Every row comes from one small tree of marks. Brackets hold a mark, then the marks that hang from it, in alphabetical order. Every link used is in the known rows. Which tree was each row made from?
Known rows:
[foras [duza lofo pemod pumiras]]: [ 2.710 -0.391  2.753  0.000 -2.645  1.439 -1.964  1.732 -1.731 -0.227
 -0.539  1.610  0.611  1.591 -2.263  0.180 -0.380 -1.444  2.349 -1.174
  0.092 -0.037  0.910 -1.590 -3.904]
[soka [duza pumiras]]: [ 0.626 -0.496  0.943 -0.933 -1.492 -0.432 -0.834  0.619 -1.398 -0.969
  0.028  0.585  0.866  0.677 -0.046 -0.833 -0.709 -1.140  0.391 -1.139
 -1.820  0.425 -0.906 -1.227 -1.028]
[duza foras lofo pemod pumiras [soka rufu]]: [ 3.831 -0.140  5.686  3.020 -7.907  1.365 -3.312  0.260  0.517 -4.185
 -0.686  1.257  2.052  1.395 -6.195 -1.060 -0.801 -5.963  3.995 -0.538
  0.454 -1.593 -0.495 -1.097 -3.105]
[dukek foras]: [-0.597 -0.160  0.703  0.288 -0.136  0.022 -0.178  0.491  0.194  0.206
 -0.042 -0.916 -0.111 -0.704 -0.070 -0.434 -0.015 -1.154  1.225 -1.341
  1.276  0.283 -0.566 -0.281  2.825]
[gufam [soka [duza foras lofo pemod pumiras] rufu]]: [ 1.570 -0.383  1.667  0.095 -5.333 -0.401 -1.334  1.734  0.448 -2.616
 -0.806 -0.521  1.214  1.491 -2.646 -0.625 -1.053 -4.685  2.481 -1.233
 -2.996  0.239 -0.669  0.204 -1.857]
[zosa [pemod biligup [duza foras lofo [soka rufu]]]]: [ 2.901 -1.159  0.286  1.904 -2.895  0.723 -1.151  0.718  0.680 -2.570
 -0.187  0.143  2.222  0.535 -2.275 -0.438  0.710 -3.869 -0.856 -1.061
 -1.202 -3.232 -0.459 -1.880 -1.432]
[soka [duza foras lofo pumiras]]: [ 0.363 -0.286  3.071 -0.774 -3.956  0.434 -2.079  0.140 -0.968 -1.767
  0.129  0.812  0.474  0.525 -1.770 -1.192 -0.449 -3.909  1.127 -1.383
 -1.612  0.380 -0.713 -1.829 -0.648]
[zosa [pemod biligup duza]]: [ 2.529 -1.540 -1.633  0.689 -0.314  0.069  0.062  0.816  0.098 -0.806
 -0.211  0.311  1.793  0.480 -0.218 -0.161  0.766 -0.811 -1.742 -0.621
 -1.068 -2.938 -0.533 -1.898 -0.899]
[rufu [soka [duza lofo [pemod biligup] pumiras]]]: [ 1.860 -1.189 -0.074  2.075 -5.705 -0.110 -1.239  1.608 -0.880 -0.469
 -0.575  0.225  1.932  1.153 -2.501 -0.821 -1.610 -2.595  1.363 -0.609
 -1.497 -1.056 -0.116 -0.634 -2.046]
[biligup [pemod [duza lofo pumiras [soka rufu]] zosa]]: [ 0.809 -2.135 -0.437  1.562 -2.446 -0.351  0.502 -1.188 -1.030 -1.462
 -0.281  0.783  2.478  0.562 -1.752 -0.421 -0.787 -5.020  1.420 -1.228
 -1.932 -2.699 -1.044  0.223 -3.718]
[biligup [pemod [duza foras] zosa]]: [-0.239 -2.127 -1.578 -0.113 -0.114 -0.252  1.482 -1.350 -0.209 -1.569
 -0.076 -0.430  1.701  0.147  0.062 -0.177 -0.030 -3.824 -1.391 -1.131
 -2.663 -3.262 -1.799 -0.469 -1.115]
[pumiras [duza [soka rufu]]]: [ 1.700  0.040  0.738  0.166  0.327  1.098  0.046  0.645 -0.680 -2.060
 -0.398 -1.399  2.119  1.144 -0.803  0.591 -1.539 -2.081  0.304 -1.383
 -1.632 -0.842 -1.104  0.218 -2.319]
[zosa [pemod duza]]: [ 2.769 -0.751 -1.289  0.224  1.352  0.293  0.050  1.603  0.093 -0.036
 -1.125  0.292  1.304  0.764 -0.568  0.056  0.903 -1.027 -1.545 -1.132
 -1.747 -1.957 -0.954 -1.037 -1.384]
[duza foras pumiras soka]: [ 0.523 -1.233  3.779  1.226 -4.631  0.622 -1.823 -1.234  0.596 -3.252
  0.134  0.333  0.464  0.009 -3.265 -1.269 -0.465 -3.595  2.450 -0.063
  0.496  0.741 -1.224 -1.524 -1.627]
[foras [duza lofo pemod [soka rufu]]]: [ 3.211  0.556  2.575  1.625 -2.548  1.655 -1.830  2.672 -0.868 -1.957
 -0.534  0.075  1.503  1.735 -2.701  0.533 -0.487 -2.839  0.921 -1.662
 -0.769 -0.993  1.125 -0.432 -4.238]
[rufu [soka duza]]: [ 0.362 -0.487 -1.527  1.212 -2.450 -0.271 -0.318  1.756 -0.288 -0.190
 -0.706 -1.062  1.242  0.629 -0.833 -0.348 -1.152 -1.887 -0.421 -0.990
 -2.600 -0.355 -0.622  0.241 -0.842]
[soka [duza [pemod biligup zosa]] rufu]: [ 2.042  0.129 -0.353  0.542 -2.079 -0.487 -0.728  0.774 -0.548 -3.402
  0.504 -0.913  2.895  0.756  0.283 -0.241 -0.916 -2.022 -1.575 -1.935
 -3.678 -4.268 -1.426 -0.321 -0.227]
[pemod biligup [duza foras lofo pumiras [soka rufu]]]: [ 0.303 -2.079  2.782  2.278 -6.013  0.261 -2.117 -1.302 -0.758 -4.078
  1.541  0.924  1.581  0.310 -3.180 -1.623 -0.899 -4.855  1.430 -0.987
 -1.323 -2.970 -0.805 -2.254 -2.128]
[foras [duza lofo pemod pumiras [soka rufu]]]: [ 3.455 -0.047  3.402  1.596 -3.915  1.516 -2.465  2.046 -1.302 -1.950
 -0.623  1.130  1.609  1.834 -3.451  0.181 -0.744 -3.033  2.869 -1.547
 -0.300 -0.473  0.782 -0.939 -5.075]
[lofo duza]: [ 0.615 -0.490  0.435 -1.342  1.030  0.903 -0.089  0.254 -0.836 -0.039
 -0.058 -1.106 -0.010  1.130  0.625 -0.630 -1.009 -0.543 -0.541 -1.249
 -1.500 -0.015 -1.282 -0.517  0.287]
[dukek [foras [duza pemod pumiras soka]]]: [ 1.561 -0.759  2.415  0.814 -1.592  0.815 -1.136  1.828 -0.708 -1.017
 -0.355 -0.500  0.758  0.467 -1.504 -0.402 -0.487 -1.833  2.226 -2.110
  1.116  0.287 -0.434 -1.352 -0.417]
[biligup [pemod [duza foras pumiras [soka rufu]] zosa]]: [ 0.467 -2.292 -0.535  0.968 -1.920 -0.298  0.676 -1.531 -0.228 -2.762
 -0.211 -0.055  2.484  0.398 -1.299 -0.447 -0.510 -5.069  0.314 -1.299
 -2.649 -3.203 -2.103 -0.383 -2.509]
[dukek [foras duza]]: [-0.315 -0.109  0.989 -0.352  0.413  0.731 -0.639  1.429 -0.421 -0.045
 -0.070 -1.056 -0.145 -0.254  0.180  0.069  0.120 -1.368  1.003 -2.270
  0.560  0.460 -0.227 -0.950  1.558]
[rufu [soka [duza pemod]]]: [ 1.710 -0.527 -1.250  1.523 -2.810 -0.168 -0.283  2.423 -0.317 -0.463
 -0.962 -0.999  1.770  1.185 -1.292 -0.356 -1.288 -1.626 -0.704 -0.897
 -2.550 -1.154 -0.693  0.059 -1.247]

Which tree is each row?
[-1.337 -2.448  1.010  0.821 -0.051  0.185 -0.012 -1.862 -0.734 -2.566
  1.520 -1.168  0.179 -0.968 -0.656 -1.575 -0.854 -3.265 -2.000 -2.066
 -3.692 -2.994 -2.782 -0.405 -1.986] => [pemod [duza foras soka] zosa]
[ 2.527 -0.964  2.504  0.357 -3.826  1.298 -1.950  1.178 -1.729 -0.755
  0.104  1.618  0.952  1.399 -2.015  0.028 -0.465 -1.295  2.209 -0.825
  0.559 -0.726  1.214 -2.200 -3.565] => [foras [duza lofo [pemod biligup] pumiras]]
[ 1.355 -0.912 -0.729  1.526 -4.238  0.042 -0.629  1.694  0.232 -1.774
 -0.451 -1.336  1.884  0.892 -1.530 -0.591 -1.104 -2.520 -1.093 -0.778
 -2.523 -1.919 -0.931 -0.873 -0.275] => [rufu [soka [duza foras [pemod biligup]]]]
[ 3.010 -1.353  3.022  0.616 -4.062  1.300 -1.670 -0.105 -0.118 -4.029
  0.105 -0.932  1.964  1.854 -2.297 -1.355 -1.613 -3.233  0.972 -1.208
 -1.288 -2.165 -2.177 -2.028 -0.903] => [lofo [duza foras [pemod biligup] pumiras [soka rufu]]]
[ 0.190 -2.522 -1.681  0.112 -0.426 -0.668  1.377 -1.408 -1.079 -0.632
 -0.227  0.637  1.910  0.368 -0.098 -0.296 -0.476 -2.963  0.254 -0.913
 -2.092 -2.638 -1.553 -0.324 -2.422] => [biligup [pemod [duza pumiras] zosa]]
[ 2.866 -2.021  0.978  1.652 -3.697  0.662 -1.354  0.217  0.129 -2.043
 -0.132  0.971  1.887  0.515 -2.671 -0.905  0.500 -3.504  0.285 -0.695
 -0.402 -2.330 -0.523 -2.567 -2.158] => [zosa [pemod biligup [duza foras lofo pumiras soka]]]
[ 0.136  0.313  2.245 -0.728 -2.613  0.564 -1.442  0.735 -0.527 -1.767
  0.242 -0.247  0.367  0.435 -1.027 -0.839 -0.193 -3.725 -0.819 -1.504
 -2.044 -0.113 -0.381 -1.321  0.160] => [soka [duza foras lofo]]
[ 1.103 -0.808  2.073  0.327 -1.593  1.011 -1.444  1.017 -1.246 -1.320
 -0.056  0.491  0.511  0.860 -1.418  0.018 -0.493 -1.400  1.809 -1.208
 -0.290  1.166  0.262 -1.251 -4.028] => [foras [duza pumiras soka]]
[ 1.061 -0.067  5.117  2.388 -7.245  1.143 -3.435 -1.085  0.577 -3.594
 -0.140  1.134  1.010  0.264 -5.270 -1.069 -0.531 -6.502  4.530 -0.742
  0.345  0.091 -0.354 -0.692 -2.265] => [duza foras lofo pumiras [soka rufu]]
[ 1.071 -0.820  0.033  1.625 -4.413  0.394 -1.030  1.335 -0.161 -0.960
 -0.550 -0.986  1.391  0.589 -2.231 -0.783 -1.251 -3.676 -0.293 -1.314
 -2.795 -1.652 -0.934 -0.134 -1.126] => [rufu [soka [duza foras lofo [pemod zosa]]]]
[ 0.387 -1.732 -0.321  1.351 -2.098  0.081  0.600 -1.096 -0.166 -2.397
 -0.134 -0.279  2.290  0.357 -1.616 -0.310 -0.364 -5.879 -0.231 -1.438
 -2.508 -3.314 -1.270  0.065 -2.376] => [biligup [pemod [duza foras lofo [soka rufu]] zosa]]
[ 1.802 -0.412  1.679  0.056 -1.122  1.480 -1.161  1.271 -1.501 -0.145
  0.062  0.342  0.357  0.784 -1.102  0.309 -0.311 -1.419  0.263 -1.659
 -0.878 -1.229  0.701 -0.745 -3.299] => [foras [duza lofo [pemod zosa]]]
[ 2.536 -1.804  0.408  0.777 -2.986  0.577 -1.257  0.054  0.061 -1.358
 -0.204  1.207  1.574  0.428 -1.977 -0.676  0.770 -2.908  0.130 -0.716
 -0.629 -2.578 -0.605 -2.689 -1.204] => [zosa [pemod biligup [duza foras lofo pumiras]]]
[ 0.750 -0.941 -0.061  0.010 -3.942 -0.773 -0.234  1.035  0.866 -3.296
  0.075 -1.882  1.437  0.770 -0.854 -0.538 -1.033 -3.629  0.125 -1.275
 -3.737 -1.269 -1.200  0.271 -0.717] => [gufam [soka [duza foras [pemod biligup zosa]] rufu]]
[ 0.973 -1.352  3.068 -0.465 -2.173  1.355 -1.370 -0.605 -0.393 -2.317
  0.036 -0.869  0.314  1.127 -1.668 -1.495 -1.341 -3.070  1.169 -1.285
 -1.147  0.496 -2.143 -1.595 -0.867] => [lofo [duza foras pumiras soka]]
[ 3.017 -1.897  4.142  3.123 -6.057  0.610 -1.808 -0.692 -1.399 -1.013
  0.154  1.817  1.355  0.527 -4.516 -1.547 -1.689 -3.158  3.893 -0.249
  1.297 -0.862  0.054 -0.233 -5.195] => [duza lofo [pemod zosa] pumiras soka]
[-0.353 -0.706  1.832  0.056 -1.045  0.680 -0.951  0.052 -0.723 -1.276
  0.405  0.349 -0.224  0.394 -1.702 -0.928 -0.062 -3.370 -0.736 -1.414
 -2.309 -1.658 -0.965 -1.132 -0.849] => [pemod [duza foras lofo]]
[ 3.380 -1.203  0.663  1.433 -1.414  0.550 -1.004  1.331 -0.398 -0.349
 -1.121  1.271  1.530  0.936 -2.622 -0.543  0.389 -2.716  0.753 -1.069
 -0.763 -1.093 -0.496 -1.192 -3.383] => [zosa [pemod [duza lofo pumiras soka]]]
[ 3.162 -1.804  3.544  4.040 -8.049  0.335 -2.358 -1.327 -0.947 -2.900
  0.809  1.631  2.665  0.423 -4.493 -1.338 -1.782 -3.947  4.170 -0.318
  0.951 -2.990  0.114 -0.429 -4.412] => [duza lofo [pemod biligup zosa] pumiras [soka rufu]]
[ 0.683 -0.936  5.379  1.943 -6.916  1.195 -2.902 -1.244  0.095 -2.485
  0.143  1.349  0.214  0.076 -4.969 -1.506 -0.563 -5.502  4.078 -0.170
  1.360  1.226  0.003 -1.352 -2.561] => [duza foras lofo pumiras soka]
[ 0.660  1.583  1.888 -0.121 -3.103  0.498 -2.227  0.960  0.147 -3.327
 -0.161 -0.535  1.546  0.680 -1.446 -0.211 -0.130 -5.149 -0.172 -2.294
 -3.479 -1.765 -0.891 -0.369  0.609] => [soka [duza foras lofo] rufu]
[ 2.097 -3.004  3.583  2.388 -6.668  0.486 -1.457 -2.166  0.217 -4.457
  1.230  0.181  1.815 -0.120 -3.292 -1.821 -1.201 -3.076  1.479  0.107
  0.496 -2.850 -1.686 -2.327 -2.285] => [duza foras [pemod biligup zosa] pumiras soka]
[ 2.053 -1.527 -0.017 -0.615  0.124  0.903  0.814 -0.353 -1.364 -1.166
  0.453 -1.029  2.029  0.811  0.382  0.212 -1.694 -0.119 -0.871 -0.888
 -1.213 -2.940 -1.325 -0.992 -1.619] => [pumiras [duza [pemod biligup zosa]]]
[ 2.742  0.707  1.981 -0.199 -3.339  0.109 -2.052  1.297  0.034 -4.274
 -0.655 -0.111  2.564  1.541 -1.647 -0.398 -0.505 -3.632  0.237 -1.984
 -3.608 -2.762 -2.203 -1.306 -0.141] => [soka [duza foras pemod pumiras] rufu]
[-1.916 -3.896  0.476  0.228 -2.768 -0.402 -0.529 -3.801 -1.298 -2.667
  2.624  0.262  0.505 -1.388  0.068 -1.936 -0.891 -2.274 -0.542 -1.246
 -2.628 -4.268 -2.642 -2.362 -0.751] => [pemod biligup [duza foras pumiras] zosa]
[ 3.277 -1.398  2.460  0.325 -1.796  1.016 -0.796  0.813 -1.232 -1.402
 -0.447 -0.322  1.265  2.136 -1.787 -1.310 -1.892 -1.250  1.208 -1.000
 -0.641 -0.296 -1.584 -1.147 -2.505] => [lofo [duza pemod pumiras soka]]
[ 1.553 -2.305  4.044  1.293 -7.519  0.889 -2.344 -2.514 -0.431 -2.300
  1.073  1.657  0.932 -0.218 -3.574 -1.607 -0.756 -3.706  2.828 -0.029
  0.918 -2.920 -0.667 -2.391 -1.266] => [duza foras lofo [pemod biligup zosa] pumiras]
[ 3.105 -0.408  2.002  1.122 -1.545  1.546 -0.445  0.524 -1.290 -1.836
 -0.277 -0.852  2.496  1.296 -2.249  0.183 -2.044 -3.225  0.921 -1.678
 -1.475 -2.323 -0.861  0.389 -3.766] => [pumiras [duza lofo [pemod zosa] [soka rufu]]]
[ 1.246  0.787  2.527  2.966 -4.058  0.670 -1.802  0.463  0.102 -1.705
 -0.120  0.307  1.180  0.407 -3.403 -0.269 -0.650 -4.195  2.368 -0.639
  0.303 -0.108  1.065  1.123 -2.589] => [duza lofo [soka rufu]]
[ 0.427 -1.682  0.960 -0.076 -4.712 -0.413 -0.198  0.878  0.127 -1.829
  0.355 -1.189  0.504  0.624 -1.381 -1.095 -1.154 -3.571  0.478 -0.764
 -2.290  0.101 -0.233 -0.280 -1.512] => [gufam [soka [duza foras lofo [pemod biligup zosa]]]]
